Each row comes from the steps of one path. Every step used is in the known rows, and no mark comes twice. Write the path behind each row, first mark first.
Known rows
buzugi, vodid, zapuz, dufez, rofud: [ 24 -14 -56 -12  15 -29 -23 -21  11  -1 -17 -11  -5  15  -2   2 -11   9
  17   5  -3  -1  -4  -8  10   2 -33  12 -10  -5  -5]
buzugi, dufez, musag: [ -3   4 -27  -6  -8 -16  -6  -3  -7  12 -14   9   1  -2 -11  29   2  10
  10   0   9  14  -8   0  18 -11  -8  -8   5 -15 -10]
tute, vodid, totup: [-17 -17   4 -18   6 -16  -3 -21   2  -9  -2  28 -17   2  -9  14 -32   9
  13  -5   3  10  -4  11   8  10   3  -1  -6 -12  -5]
tute, vodid, rofud, dufez, musag: [-28 -18 -44  -6  15 -31   2  11  16   8  -4   5 -24  11 -18  21 -14  -4
   8   6   4   7   8  11  26 -13  -6  -1   3   7  -2]
totup, vodid, muto: [-14   2  -7 -27  -7   8  -3   4  -3   4 -20  -7   8  -6   4  -1 -12 -16
  23   8  15  -4  16   8   6  31 -16   5  -8  -6  -5]
dufez, zapuz, vodid, musag: [-19  -8  -8 -20   9 -19 -12 -13   3  -1 -34  -6  -3 -20 -20  13 -22  -8
  33  -4   4 -18 -12   6   7  16 -32   1   0 -12   8]
tute, vodid: [ -2  -8  -7 -20  -6  -8  -5  -9  -1   3  -4   2 -15   1  -6  13 -15   3
  16   4  -4  12   6  13  15  -2  -4   2  -8  -7  -2]
musag, vodid, tute: [ -6   1  -4  -1 -10 -21   0 -15  -2  -6   1   6 -15   0  -7  10  19   3
  25   1  12   8   0   1 -11   2  -8  -4   6 -18 -24]
tute, vodid, zapuz, dufez: [ 12 -20 -28 -11  15 -26 -24 -23   1   1 -22 -14  -1   6  -7  16 -28   5
  25  10 -16  11   7  -3   9  19 -19   3 -10  -4  -4]
zapuz, vodid, buzugi: [-15  -6  10   4  -7  -7  -6 -19   5  -6   0  12 -10 -10 -17  14 -27  -3
  22  -3  -1   4 -16  -1  21   8   4  -3  -3 -29 -11]
fodo, musag, vodid: [ -7  14 -26 -12 -10   7   1 -14  -7   7 -10  11  -2 -13   5  18   2  14
  20   2   1   2  -3   7  11   1   2 -11  -3  -6  -9]
rofud, dufez, zapuz, vodid: [-25 -19  -8 -10   4 -37  -1   1  -1   7 -18 -25 -12   5 -19  27 -20  -5
  36  -6  -4  -7 -16  10  14   8  -7   5 -17   5 -23]
totup, vodid: [ -9  -2   4 -23 -13   5  -6  -3   1   9 -12 -12  -4  -2   3   3 -11  -9
  11   1   7   9   5  11  10   9  -2   2  -8  -9 -14]
musag, vodid, muto: [ -8  11 -30 -20  -3   2   5  -7  -2 -11  -9   3   9  -9   2   4   0   1
  33  14   6  -6   4   1   0  17 -21  -6  -9  -6   2]
buzugi, vodid, gezogo: [  1 -10 -15   1 -14  -6  -4  -6  -1  -5 -10  -2   8 -14  -6  17   3   1
  19   9  20 -20  -3  -6  10  12 -11  -5 -10 -14 -14]
dufez, zapuz: [ -2  -9 -13 -17  -2 -20  -7 -10  -5   5 -21 -11  -3  -8  -3   7   1  -2
  16  -7   5  -7 -18   2  -5  -8 -20   6  -7   3   3]
zapuz, vodid, totup: [-26 -11  15  -6   6 -16   2 -21   3  -5  -6  23  -4   1 -11  19 -43   0
  24  -7   6   2 -12   4  14  22   5   0  -7 -17 -27]
fodo, musag: [ -5   4 -16  -4  -5  -6  -6  -5 -13  19 -15  16   2  -9   4  20  -4   5
  10  -6   3   3   5   2   8  -1   6  -3   0  -5 -12]
dufez, totup, vodid: [ -4  -9   8 -32  -5   7   1  -7   9   8 -25 -12  -4 -12   3   1 -14  -6
   5 -19  19  16  -7   4   3  11  -5   8 -11  -9 -23]
dufez, rofud: [  4   0 -20 -13   4 -19  -7   4   7  10   1   6 -18   6   2  -2  -5  -1
   1  -6   1   2   2   6   0 -22 -14  11  -3  -3  -2]
rofud, dufez: [-12 -11 -14  -6   1 -37  -4  17  -3   6  -2  -6  -5  11  -8  22  -8  -1
  18  -4 -10  10   5   0   3  -9   7  -4 -14   0 -22]
buzugi, dufez: [ -7  -1 -14  -9  -9 -25  -5 -12 -11   2  -4   6  -8   3  -5  28   1  11
  12   2   6  15  -8  -2  12 -11   2 -11  -8 -13 -20]
dufez, zapuz, vodid, musag, fodo: [-21  -2  -2 -52  18 -14 -10 -37   7 -14 -33   4  -7 -22 -16  14 -14  -9
  27  -8  10 -27 -22   0  10   5 -46  -7  12  -1   2]
buzugi, dufez, musag, vodid, muto: [-11  18 -49 -18  -7   0   4  -8  -5  -5 -17   9   9  -8  -9  23   7  13
  31  15  17   1  -5   1  16  14 -27 -14   3 -15   3]
zapuz, vodid, musag: [-17   0  -2 -13   6 -11 -10  -6   4   0 -19   6   0 -14 -17  17 -30  -7
  29   3  -2  -6   6   3  15  17 -16  -5  -1 -22  -5]
buzugi, dufez, musag, vodid: [ -5  13 -37 -13 -12  -2   0 -14  -1   0 -10   5  -3  -5 -11  27   7  20
  20   9   7  14 -16   3  20  -8 -13 -17   3 -17  -6]
vodid, totup: [-14 -11   3  -7   7 -21  -2 -13  -1  -6  -4  29  -2   0  -3  11 -23   4
   9 -11   6   6  -9  -3  -4   4   4  -3  -5 -11 -13]
totup, vodid, rofud: [-25  -8 -14 -16   1  -5   1  -9  13   3  -7  -3 -16  -1   5  -2  -8 -17
   1   5  20   2   2   5  13  -1  -4   1  -4   0 -14]
zapuz, dufez, musag, vodid, buzugi: [ -5   8 -41   2   2   2 -20 -20   9  -6  -7   5   9  -9 -18   7 -14  11
  26  -1  -9  12 -24 -15  21   1 -12 -14  10 -27   8]
zapuz, dufez: [ -3  -4 -23  -6   8 -19 -19  -7  -5   8 -11  -9  12   9  -4  12 -18  -2
  24  -2 -11  11  -3 -14  11   3  -2  -3  -7  -7 -17]
totup, vodid, buzugi, dufez: [-18  -5   3  -9 -18  -8 -13 -22  -2  -8  -1   7 -22  -7 -12  16  -4   7
   8  -4  15  18 -19   3  20   0   9 -13  -3 -32 -13]
fodo, musag, vodid, buzugi, dufez, rofud: [-12  13 -39  -1  -6 -12  -8 -28   1  -4   6  33 -38 -10  -7  21  10  30
   6  -8  12   5 -27   6  20 -21   2 -16   7 -27   1]
tute, vodid, buzugi: [ -5 -11  -2  -7  -7  -8 -11 -19   3  -9   4  17 -24  -8 -14  10 -17   6
  11  -1  -4  12  -8   8  15  -6   1  -4  -2 -24  10]

Which path is each row?
[-17   5   3 -60   7   5 -14 -23   9 -11 -21  10  -7 -16  -2   0  -6 -11
   9  -5  12  -8   3   2   5   4 -30 -13  14  -7  -3]
totup, vodid, musag, fodo
[  2  -2 -36 -10  17 -25 -21  -2   6  12  -5  -4  -5  17  -2   0 -17  -1
  13  -7  -8   6  -2  -8   9 -11 -14   8  -2  -3  -9]
zapuz, dufez, rofud
[ 19  -4 -50 -40  14 -10 -20 -44   9  -9 -32  -1  18   1  -6  16  -3   7
  19   4   3  -5 -13 -20  19   6 -45  -4  11   2  -7]
buzugi, vodid, zapuz, dufez, musag, fodo
[-13  -7  12  -5 -12   2  -9   4   2   9 -15 -15   5 -18   0   6  -9 -15
  13   6  21 -15   8   2   3  23  -5  -3  -6 -12 -17]
totup, vodid, gezogo
[-15   1  -9  -8 -19   0 -14 -13   2   2 -11   9 -14 -11 -18  17  -5   6
   5  -5  18  18 -19   5  25   1  -1 -10  10 -33  -2]
totup, vodid, buzugi, dufez, musag
[  1 -29  -5 -20  11 -29  -4   4  14   7 -33 -26  -7  -5  -2  12 -15  -2
  10 -15   9  15   0   2 -10  18 -11   9 -20   1 -29]
rofud, dufez, totup, vodid, zapuz
[ 10   4 -31  -7  -2  -5  -4 -23  -3   5 -23   7   1 -18   8  18   2  16
  19   9  -1  -3   0   4  -4  12 -13  -7  -4  -3  -4]
fodo, musag, vodid, zapuz
[-31 -10 -48  -7  20 -25  16  -7  14   2 -14  10 -19 -10   0  23   2  11
   9 -17  18   5 -15  -5  10  -9   7 -11  -9   7 -28]
fodo, musag, vodid, rofud, dufez, totup
[ -9 -13 -12 -16  -3 -13   1 -24   1 -17  -4  27  -5   3  -6  13 -16  12
  15  -7  13   3 -15  -1  10   8   0  -3 -11 -15 -14]
buzugi, vodid, totup
[ -8 -20 -11 -13  11 -34   3  12   4   5 -15  -7  -5   1  -8  20 -10   3
  12 -24   2  17  -8  -6  -3  -8   4   3 -17  -1 -29]
rofud, dufez, totup
[-19  -2   0 -67  12  -5  -8 -36  10 -15 -33  11 -15 -22  -7  17  -1   5
   3 -23  32   7 -18  -7   9   2 -29 -16  10 -15 -20]
buzugi, dufez, totup, vodid, musag, fodo
[ 15 -14 -29   0  17 -32 -24 -16  -1   4 -24 -13  15   4  -1  12 -18   0
  21   4 -13   6   1 -17  -2  13 -17   0 -10  -3 -13]
vodid, zapuz, dufez
[-13  -9  -1 -14  -2 -13  -1 -18  -1   6 -23 -17  -4  -7 -11  15 -19  -7
  30  -3   5 -10 -20   9  13  10 -18   9 -10  -1 -10]
dufez, zapuz, vodid
[-22  -9 -54 -37  15 -24   8 -17  19 -13  -5  16 -15   9 -10  20  11  -2
   4   0  20  -9 -13  -8  29 -25 -23 -10  10  15 -17]
buzugi, vodid, rofud, dufez, musag, fodo
[-36 -18 -21 -11   7 -28   2  10  14   4  -3 -12 -22  11  -2   8  -9 -16
   7   2  11   5   7   6  14  -3   7  -3 -12   7 -26]
totup, vodid, rofud, dufez
[-16 -19   1 -26   2 -16   1  12   8   9 -20 -20 -10   0  -6  12 -14  -5
  11 -22  11  20  -4   5   4   8   5   5 -18  -3 -35]
rofud, dufez, totup, vodid
[  0  -2 -29 -23  -4  -8 -11  -9   2 -12 -16  11  -1 -12 -12  11  -3   5
  22   3   5  -4   2  -2  12   4 -22  -7  -4 -20   8]
buzugi, vodid, musag
[-16 -13   4  -2  -4 -14  -8 -28   3  -7 -15  -3 -14 -16 -19  11 -20  -3
  25 -11   6  -8 -35   3  13   6 -12   3  -4 -18   1]
dufez, zapuz, vodid, buzugi
[-30 -15 -19 -15  10 -34   3   7  -5   1 -27 -20   0   1 -16  23 -21 -12
  46   1   5 -20  -6   7  10  30 -22   8 -17   7 -14]
rofud, dufez, zapuz, vodid, muto
[-15  11 -27   2 -15  -6  -5 -34 -10  -9  -1  29 -20 -18  -9  32   8  30
  16  -3   9  11 -27  -1  21  -6  13 -27   2 -31  -8]
fodo, musag, vodid, buzugi, dufez
[ -7  -9 -19 -16  -5 -32  -7 -19 -13   0 -20  -7 -12  -3  -9  25   9  10
  16  -5  12   2 -27   1   4 -12 -14  -4  -9  -3  -7]
buzugi, dufez, zapuz
[ 12  -7 -44 -10  21 -11 -11 -33   3   6 -41  -6  13 -18   4  18 -12  19
  24 -12   1   9 -16 -16   0  23 -17  -5  -8  -5 -19]
fodo, musag, vodid, zapuz, dufez, totup
[-37 -12 -33   5  16 -31   7  11  17  12  -9   0 -10   8 -20  26 -24 -13
  18   4   7  -2   0   4  32  -1  -3   0   1   2 -24]
zapuz, vodid, rofud, dufez, musag
[-40 -18 -21   4  15 -40   8   3  13   2   0  -4 -19  12 -14  25 -23 -13
  21   4   3  -1   0   1  26  -1   6  -3 -13   3 -35]
zapuz, vodid, rofud, dufez
[-11   0 -14 -37  -4  -8 -11 -44   4 -17  -3  35 -28  -9 -22  29  -2  18
   2  -6  13  11 -26   2  33 -20 -18 -19  23 -21   5]
tute, vodid, buzugi, dufez, musag, fodo
[-22 -20 -46  -7   6 -37   7   0  10  -9   3   0 -20  15  -9  19   3   0
  13   5  10   0  -4  -4  21 -14   1  -6 -16   4 -22]
buzugi, vodid, rofud, dufez
[ 10 -12 -30 -18  17 -21 -28 -11  14  13 -22 -24  -7  11   4  -9 -22  -7
  11   0  -2   4   6   2   3  13 -27  14  -7  -3 -10]
totup, vodid, zapuz, dufez, rofud
[ 18   4 -36  -9   0  -4  -5 -14  11   3 -23  -3   9 -14  -3   9  -1   9
  18  14  -2   2  -3   4  -4   5 -33  -2   2  -6   9]
dufez, musag, vodid, zapuz
[-13 -19 -19 -12   6 -43  -5   8  -5   5 -16 -18 -10   5 -11  18  -1  -2
  22 -10  -4  -3 -14   3  -4 -11  -8   2 -14  10 -10]
rofud, dufez, zapuz
[  6  -6 -43  -4   6 -27  -3   5  10   2 -18 -11   2  -1 -11  21  -2  11
  24  10 -10   5   2   4  -3   3 -23  -6  -4   0  -4]
rofud, dufez, musag, vodid, zapuz
[-25  -5 -27  -6  10 -23   4   3   9  -7  -2  19  -4   5 -17  20 -18  14
  23  -7  -1   8 -12   4   5   4   0 -13   0  -7 -12]
rofud, dufez, musag, vodid, totup
[-39 -28   3  -7  16 -45   1 -10   2  -5 -16   2 -14   7 -22  27 -37   0
  34 -17   3  -8 -25   7   8  18  -1   2 -15   1 -26]
rofud, dufez, zapuz, vodid, totup
[-29  -6 -40 -29  25 -34   4  -6  18  -2  -6  17 -12   6  -7  18   4  -9
  -2  -4  13  -6  -7 -10  15 -30 -18 -11  16  19 -16]
vodid, rofud, dufez, musag, fodo
[-12  -5  10 -10 -14   4 -12 -13   5  -3  -3   4 -12 -11  -6  -2 -13  -6
   8  -5   7  11  -9   4  10   5   4  -2  -3 -25  -3]
totup, vodid, buzugi
[  0   2 -36  -5   9 -10 -20   0  -2  17 -20  -4  22   4  -9  12 -18  -3
  21  -2  -9  11  -2 -12  18   3 -13  -1   6  -8  -6]
zapuz, dufez, musag
[-12   2 -23  -5  -6  -5   1 -39  -3  -9 -13  28 -19 -28  -9  30   6  33
  10 -23  21  18 -40  -8  15  -4   9 -21  -1 -31 -15]
fodo, musag, vodid, buzugi, dufez, totup
[ -8 -13  13 -19  -5   6  -6 -17  13  -4 -17   2 -13 -22  -7  -3 -15  -3
   1 -26  20  17 -22  -2   5   7   1   4  -5 -26 -11]
dufez, totup, vodid, buzugi
[-33 -12  -9 -48  24 -38  -8 -20   8 -14 -28  -4 -13  -9 -22  25 -15  -7
  33 -11   2 -24 -18   0  10   3 -36 -10   5   7 -11]
rofud, dufez, zapuz, vodid, musag, fodo
[-28  -8 -14  -1   9 -18   8 -16  13   1  -5   4 -13   1  -6  13 -23 -13
  15   8  12  -4  -5   0  25   2  -4   0  -6  -4 -22]
zapuz, vodid, rofud
[ 19 -22 -26 -10  26 -30 -18 -20   6   4 -38 -15  16  -6  -1  10 -21   3
  15 -15  -1  14 -12 -24  -9  15 -22   7 -12  -4 -20]
vodid, zapuz, dufez, totup
[-18   5 -65  -3  20  -8  -6 -16  18   1 -11  -2   7   2  -7   5  -9   0
  20  10   3   3 -13 -14  24  -4 -19 -11   7  -2  -2]
zapuz, dufez, musag, vodid, rofud
[-23 -15   0   4  -5 -29  -4 -20  -7   2 -25 -17  -4 -18 -18  37  -9   0
  31   4  26 -27 -27  -1  17  20 -17  -7  -9 -12 -23]
buzugi, dufez, zapuz, vodid, gezogo
[ 18 -12 -41  -5  25 -39 -27 -11   9  10 -17 -10  -2  12   1   0 -17   1
  11  -1 -10   2   2 -10  -4  -2 -29  12  -5   0  -5]
vodid, zapuz, dufez, rofud
